What can hang from each mark:
B: V Y
S: R
Z: Y
Y: D H R S
V: B G
N: B
G: S V Y
H: Y
M: V
D: B Y

Each row was made from one small tree. The marks that hang from a mark follow it in brackets, in alphabetical order. Every link used is in the known rows. Write each row's tree.
Known rows:
M{V{B G{S{R} Y{D H}}}}: [ 2.91 -4.72  2.66  7.61  2.97 -1.31 -0.21 -4.70 -3.39 -0.48  2.62  8.54
 -1.75 -0.08 -2.31 -2.84  3.75  6.62  1.64  3.19 -1.02 -1.94  1.04  4.38
  1.16  1.16  4.01]
Y{D{B{V{G}}} H R S}: [ 0.32 -4.94  1.09  3.78  4.18 -3.40 -1.34 -3.23 -3.84 -0.69  1.00  4.59
 -5.16 -2.16  0.47 -0.51  0.56  7.68  2.31  2.02 -1.89 -1.95  1.73  3.56
  1.14  0.96  2.12]
B{V{G} Y}: [ 1.22 -3.39  0.83  5.48  2.39  1.29 -3.34 -0.60 -4.35 -2.95  1.08  0.86
 -3.86 -2.92 -2.87  2.69  2.65  3.58  3.29 -0.28  0.78 -2.00 -1.60 -0.24
  1.49  2.64 -0.05]
G{V{B}}: [ 4.42 -2.14  0.22  5.07  0.95  2.25 -4.65 -2.16 -4.30 -1.18  3.52  5.66
 -2.00 -1.09 -1.51 -0.24  4.09  2.35  2.98  2.33 -0.42 -0.29 -0.05  1.42
  2.29  2.74  1.56]
G{S}: [ 1.90 -2.77  0.48  3.41  2.50  0.71 -1.81 -3.90 -3.79  0.65  1.60  4.02
 -1.44 -1.03 -3.49 -0.61  3.68  3.39  3.44  2.23  1.41 -1.35 -1.03  0.21
 -1.84  1.86 -0.25]
N{B{V Y{H R}}}: [ 3.24 -3.25  1.75  3.44  3.69 -2.30 -1.23 -2.54 -3.31 -1.12  1.30  4.32
 -5.95 -5.58 -5.06  0.51  1.48  6.00  2.41  1.90 -1.05  0.19  0.05  3.71
  4.87 -0.91  1.99]
G{S Y{D{B{V}}}}: [ 7.50 -4.66 -0.95  4.98  3.18  0.90 -2.06 -5.03 -4.20  1.28  1.44  3.81
 -0.95 -4.41 -1.79  0.25  4.30  4.66  4.57  3.92  0.71 -0.78 -1.09  2.15
 -4.65  3.02  0.57]
N{B{V{G{S}} Y{H}}}: [ 4.10 -2.52  1.92  3.94  5.28  0.61 -2.45 -3.40 -1.94 -3.37  4.51  3.84
 -3.95 -4.25 -3.55  2.93  2.00  6.76  3.39  2.09 -1.07 -1.60 -0.07  1.52
  2.62  0.98  0.21]
M{V{B}}: [ 3.53 -1.61  0.04  6.22 -1.28  1.74 -3.31 -1.67 -3.02 -0.56  3.19  6.30
 -2.51  0.52 -1.22 -0.36  4.15  2.10  1.75  1.48  1.24 -0.30 -0.26  0.98
  1.97  2.64  0.42]
V{B{Y{H R}} G{S}}: [-1.12 -4.96  1.58  4.90  4.91 -2.67 -1.84 -3.51 -3.24 -2.10  3.22  6.16
 -3.46 -0.84 -4.81  1.75  2.39  8.36  1.82  1.36 -1.84 -2.43 -1.04  3.76
  3.46 -0.57  1.80]
M{V{B G}}: [ 1.28 -1.90  0.73  6.65 -1.50  1.97 -3.95 -0.09 -2.58 -2.57  4.03  5.81
 -2.61  2.00 -0.91  0.62  4.00  2.33  1.06  1.32 -0.09 -1.71  0.13  0.27
  3.18  3.40 -0.42]
N{B{V Y{S}}}: [ 5.98 -3.66  0.29  4.04  4.76  1.90 -2.42 -2.44 -3.21 -0.36  2.32  2.91
 -4.60 -4.06 -2.12  3.81  2.23  4.87  5.05  1.94  0.86 -0.61 -0.15  1.81
  0.62  2.23  0.57]
Y{D S{R}}: [ 1.24 -5.81  1.89  4.44  3.36 -1.82  0.94 -3.37 -5.11  2.37 -2.13  5.01
 -2.55 -1.37 -1.58 -2.17  3.36  3.53  3.93  2.66  0.74 -1.00  1.06  2.74
 -2.12  1.12  3.07]
H{Y{D{B} R S}}: [ 0.01 -8.50  0.28  3.39  3.90 -1.49 -0.32 -3.41 -4.07  2.39 -1.38  4.86
 -4.14 -2.03 -3.09  0.48  1.35  5.56  3.86  4.69  0.14 -0.57  1.18  4.65
 -1.84  1.69  0.96]
D{B{V} Y{H S{R}}}: [ 2.55 -3.89 -0.07  3.44  1.47 -3.05 -0.56 -5.12 -2.95  1.84  0.02  2.53
 -6.92 -3.06 -0.09  1.02  2.25  5.13  4.01  2.29  1.68  1.12 -0.33  4.08
  1.58  2.25  1.98]
Z{Y{D{B} H R S}}: [ 0.16 -7.77 -1.24  3.66  3.72 -4.36 -0.34 -5.07 -3.10  3.47 -0.95  5.87
 -5.33 -1.69 -2.94 -1.53  0.90  8.00  3.79  3.29  0.64 -0.57  1.81  5.03
 -1.15 -0.95  2.92]
B{V Y{D H R S}}: [ 1.76 -5.49  1.09  4.52  7.77 -3.71 -0.12 -5.49 -5.25  0.84 -0.65  4.24
 -4.79 -4.99 -2.12 -1.05 -0.19  8.54  4.24  0.33  0.20 -1.10  1.22  4.73
 -0.74 -1.14  4.67]
N{B{V{G} Y{R}}}: [ 1.72 -3.87  1.66  4.06  2.96 -0.23 -2.63  0.29 -3.56 -2.68  2.03  3.03
 -5.38 -3.29 -4.58  2.64  2.95  4.76  2.57  2.49 -1.65 -2.01 -0.46  2.25
  4.91  1.67 -0.09]
N{B{V{G{S{R}}} Y{H}}}: [ 3.27 -3.04  3.07  3.74  4.70 -0.76 -0.56 -3.15 -2.93 -2.80  2.81  3.92
 -4.88 -4.32 -3.99  1.69  2.75  6.74  2.59  2.60 -1.35 -1.90 -0.33  2.99
  4.67  0.77  1.25]
V{B{Y{D}}}: [ 4.36 -5.47  0.71  6.57  2.80 -0.05 -2.05 -2.33 -4.04 -0.66  1.05  5.61
 -0.88 -3.15 -2.94  2.46  4.86  3.11  3.94  1.83  0.16 -0.05 -0.96  2.22
 -1.79  0.14  1.79]
H{Y{D{B{V{G}}} S{R}}}: [ 0.65 -7.46  1.56  4.42  2.93  0.15 -0.68 -1.61 -4.36 -0.39 -1.23  2.35
 -5.03 -2.44 -0.71  1.68  1.63  4.77  3.71  3.61 -0.38 -2.32  1.18  3.40
  0.40  3.84  0.77]
Z{Y{D{B} H S{R}}}: [ 1.41 -7.51 -0.41  4.22  2.24 -3.31  0.51 -4.63 -3.16  3.49 -2.03  5.54
 -5.07 -2.05 -2.31 -1.54  2.11  6.22  3.84  3.36  1.36 -0.21  1.42  4.69
 -1.00 -0.30  3.16]
B{Y{S}}: [ 1.61 -5.08  0.00  4.90  4.37  0.77 -1.61 -3.18 -4.14  1.04  0.00  3.30
 -3.45 -1.87 -2.99  1.90  2.22  4.70  4.55  0.69  2.39 -0.21 -1.31  1.37
 -2.04  1.25  1.42]

Write each row's tree:
[ 0.56 -6.20 -0.14  5.02  4.42 -1.56 -1.89 -2.56 -4.52  0.90  1.21  5.26
 -3.95 -0.67 -3.38  2.33  2.45  6.57  3.43  1.08  0.01 -1.45 -1.24  3.95
  1.24  0.70  2.40] : V{B{Y{R S}}}
[-0.70 -6.35  2.55  6.36  4.17 -3.88 -1.37 -2.05 -3.91 -2.28  0.97  6.78
 -3.01 -2.13 -4.00  0.90  2.71  6.63  1.91  1.57 -2.70 -1.28  0.26  4.18
  2.57 -1.66  3.11] : V{B{Y{D H R}} G}
[ 0.06 -4.31  0.49  4.04  3.62 -2.74 -0.89 -5.44 -2.48  2.22  0.58  3.85
 -4.50 -1.54 -2.39  0.76  1.42  4.67  5.08  1.51  2.23  1.60  0.83  2.15
 -1.31  0.96  2.05] : D{Y{H S}}
[-1.11 -6.07  1.09  4.57  4.67 -3.27 -0.52 -4.55 -4.68  3.14 -1.13  5.45
 -4.55 -1.40 -5.29 -2.63  0.08  7.23  2.69  1.42  0.08  0.00  0.31  3.79
  0.76 -0.31  3.87] : G{Y{H R S}}
[ 3.30 -4.28  0.37  4.10  2.96 -1.34 -0.41 -4.06 -4.09  0.51 -0.37  2.89
 -6.72 -4.26 -0.96  1.17  1.49  6.77  2.98  0.72  1.41  0.28 -1.73  3.95
  2.22  0.66  2.60] : D{B{V Y{H S{R}}}}
[ 2.79 -5.92  0.78  4.08  1.46 -1.32  0.55 -3.11 -4.22  2.26 -1.42  5.35
 -3.04 -1.49 -0.28 -0.68  4.24  3.67  3.26  4.01  0.71 -0.13 -0.11  3.34
 -1.89  1.76  1.68] : Y{D{B} S{R}}
[ 7.42 -4.43  0.22  4.63  4.87  0.38 -2.14 -7.38 -3.64  0.94  2.88  6.98
 -1.03 -4.10 -2.00 -2.70  3.25  6.44  3.87  5.00 -0.02  1.33  0.30  3.86
 -3.23  1.18  3.04] : G{S V Y{D{B} H}}
[ 2.61 -4.52  0.34  3.33  4.07 -3.67 -0.82 -4.94 -3.95  1.36  0.22  4.86
 -5.12 -3.68  0.23 -1.61  0.73  7.34  2.89  2.30 -0.71 -0.67  1.33  4.46
 -0.15  0.21  2.70] : Y{D{B{V}} H R S}
[-1.47 -7.63 -0.13  4.00  5.55 -4.82  0.14 -5.23 -4.03  3.66 -1.67  5.84
 -4.72 -1.70 -4.12 -2.82  0.04  7.80  4.29  2.06  0.67 -1.48  2.92  4.61
 -1.27 -1.43  4.39] : Z{Y{D H R S}}
[ 3.53 -3.30  1.18  5.15  3.11  0.67 -2.99 -4.54 -4.45  0.23  1.00  5.11
 -2.94 -3.29 -4.21 -3.35  1.75  4.33  3.07  2.21  0.38  1.61  0.33  1.94
  1.07  0.87  3.49] : G{V Y{H}}
[ 0.81 -6.68 -0.36  4.96  4.86 -2.54 -0.62 -5.37 -3.19  2.90 -0.96  5.16
 -3.60 -2.01 -3.19 -1.66  0.45  6.22  5.26  1.35  1.64 -0.54  2.74  2.67
 -2.92 -0.61  3.35] : Z{Y{D H S}}
[ 4.61 -4.77  0.21  3.93  2.02 -1.01 -0.33 -3.11 -4.87  1.52 -0.80  3.70
 -3.87 -3.02  1.15 -0.47  3.48  4.12  3.73  2.94  0.49 -1.24  0.13  3.27
 -1.00  2.60  1.83] : Y{D{B{V}} S{R}}
[ 5.06 -4.38 -0.58  5.72  5.00  2.55 -4.01 -3.60 -4.41 -0.51  3.88  5.30
 -3.07 -1.55 -0.92  2.52  2.69  5.67  4.81  1.40  0.79 -0.38 -0.53  3.18
  0.50  2.36  2.97] : G{V{B{Y{S}}}}
[-1.12 -5.69  2.41  6.14  3.54 -1.89 -0.80 -2.01 -3.69 -1.52  0.97  5.48
 -4.87 -0.53 -2.57  2.35  2.04  6.98  2.25  0.42 -0.86 -1.46 -0.59  3.81
  4.26  0.11  3.28] : V{B{Y{H S{R}}} G}
[ 1.14 -4.02  2.65  4.40  2.60 -2.02 -2.31 -1.19 -3.24 -1.53  1.46  4.52
 -5.26 -3.26 -5.40 -0.57  1.42  5.62  1.38  2.86 -3.10 -1.04  1.17  2.65
  5.84  0.91  1.35] : N{B{V{G{Y{H R}}}}}
[ 2.23 -5.49  1.50  3.89  2.20 -2.98  1.10 -4.39 -3.61  1.83 -1.30  6.31
 -3.99 -2.33 -0.60 -2.01  2.80  5.21  2.57  3.25  0.08  0.93  0.61  4.11
 -0.69 -0.19  2.79] : Y{D{B} H S{R}}
[ 2.74 -3.58  2.03  3.69  2.47 -2.28 -0.42 -4.17 -3.60 -1.74  1.35  4.33
 -3.43 -3.16 -0.47 -1.30  3.37  6.01  2.13  3.09 -1.30 -2.16  0.20  2.99
  0.91  1.45  1.17] : Y{D{B{V{G{S{R}}}}} H}
[ 1.64 -4.62  1.98  4.40  2.74 -2.35 -0.31 -3.01 -3.97 -0.85  0.00  4.23
 -4.97 -2.49  1.13 -0.63  1.81  6.02  2.41  2.14 -1.17 -1.51  1.20  3.37
  1.36  1.67  2.26] : Y{D{B{V{G}}} H S{R}}
[ 0.19 -6.18  2.04  5.56  6.41 -3.62 -0.84 -4.45 -3.74 -1.77  2.79  7.32
 -1.86 -1.87 -3.93  1.01  2.78  8.62  2.68  2.25 -2.31 -2.43  0.22  4.62
  0.67 -1.43  2.94] : V{B{Y{D H R}} G{S}}
[ 0.06 -3.95  0.69  4.12  1.84 -2.04 -2.52 -1.61 -3.64 -2.62  1.00  2.70
 -6.59 -3.54 -2.88  1.47  1.62  6.81  1.27  0.87 -0.90 -0.76 -1.70  3.05
  4.62  0.44  0.67] : D{B{V{G} Y{H R}}}
[ 5.27 -3.27 -0.19  5.87  2.67  2.58 -4.47 -2.52 -4.32 -1.74  3.46  5.17
 -2.36 -2.57 -2.54  1.80  4.18  3.71  3.68  1.62  0.38  0.08 -1.28  2.43
  1.86  1.98  2.15] : G{V{B{Y}}}
[ 1.02 -4.20  0.42  6.43  2.25  0.26 -2.67 -2.83 -3.80 -0.48  4.11  6.96
 -2.52  2.09 -3.54 -0.71  3.81  6.48  1.41  3.10 -0.67 -3.20 -0.59  3.25
  2.24  3.23  1.46] : M{V{B G{S Y{R}}}}
[ 2.07 -5.67 -0.04  4.26  2.67 -2.47 -0.86 -4.56 -3.22 -0.13  0.65  3.54
 -4.64 -2.91 -2.13 -0.80  2.69  7.04  3.24  3.17 -0.27 -3.04  0.86  3.54
  0.69  1.33  1.69] : Z{Y{D{B{V{G{S{R}}}}} H}}
[ 4.73 -5.86  0.85  5.20  3.37 -2.32  0.28 -4.96 -4.64  2.31 -1.59  4.68
 -4.51 -4.57 -0.89 -1.73  1.91  6.31  3.49  2.64 -0.12  0.23  0.41  4.49
 -0.89  0.97  4.06] : G{Y{D{B{V}} H S{R}}}
[ 5.40 -3.96 -0.58  4.30  2.69  0.47 -2.16 -3.52 -4.01  0.91  0.76  3.40
 -3.08 -3.08  1.55  0.94  2.70  4.09  4.34  2.36  0.81 -0.55  0.49  1.80
 -2.96  2.92  0.71] : Y{D{B{V}} S}
[-0.81 -7.66  2.12  6.57  5.57 -4.04 -1.03 -3.36 -4.16  0.53  0.71  7.53
 -2.78 -0.24 -3.18 -0.57  1.28  8.02  2.49  2.30 -2.92 -1.66  1.97  4.61
  0.88 -0.14  4.50] : V{B G{Y{D H R S}}}
[ 4.25 -4.15  0.95  6.24  2.60  0.22 -1.28 -5.28 -2.15 -0.52  3.25  7.18
 -1.86 -1.17 -1.35 -1.82  3.05  6.15  2.13  4.09  0.43 -0.03  0.50  2.56
 -2.25  1.73  1.12] : M{V{G{S Y{D{B} H}}}}
[ 4.29 -2.73 -0.33  6.97  0.26  2.37 -3.07 -1.92 -3.24 -1.04  2.97  5.67
 -2.93 -0.78 -2.15  1.55  4.29  3.21  2.38  0.90  2.16  0.09 -1.47  1.93
  1.42  1.98  1.04] : M{V{B{Y}}}
[-0.54 -5.86  2.08  4.86  7.73 -3.55 -0.70 -3.94 -4.84 -1.16  0.19  3.76
 -5.17 -3.36 -1.84  0.15 -0.26  8.96  3.74  0.15 -0.99 -2.24  1.44  3.90
  0.51 -0.52  4.06] : B{V{G} Y{D H R S}}
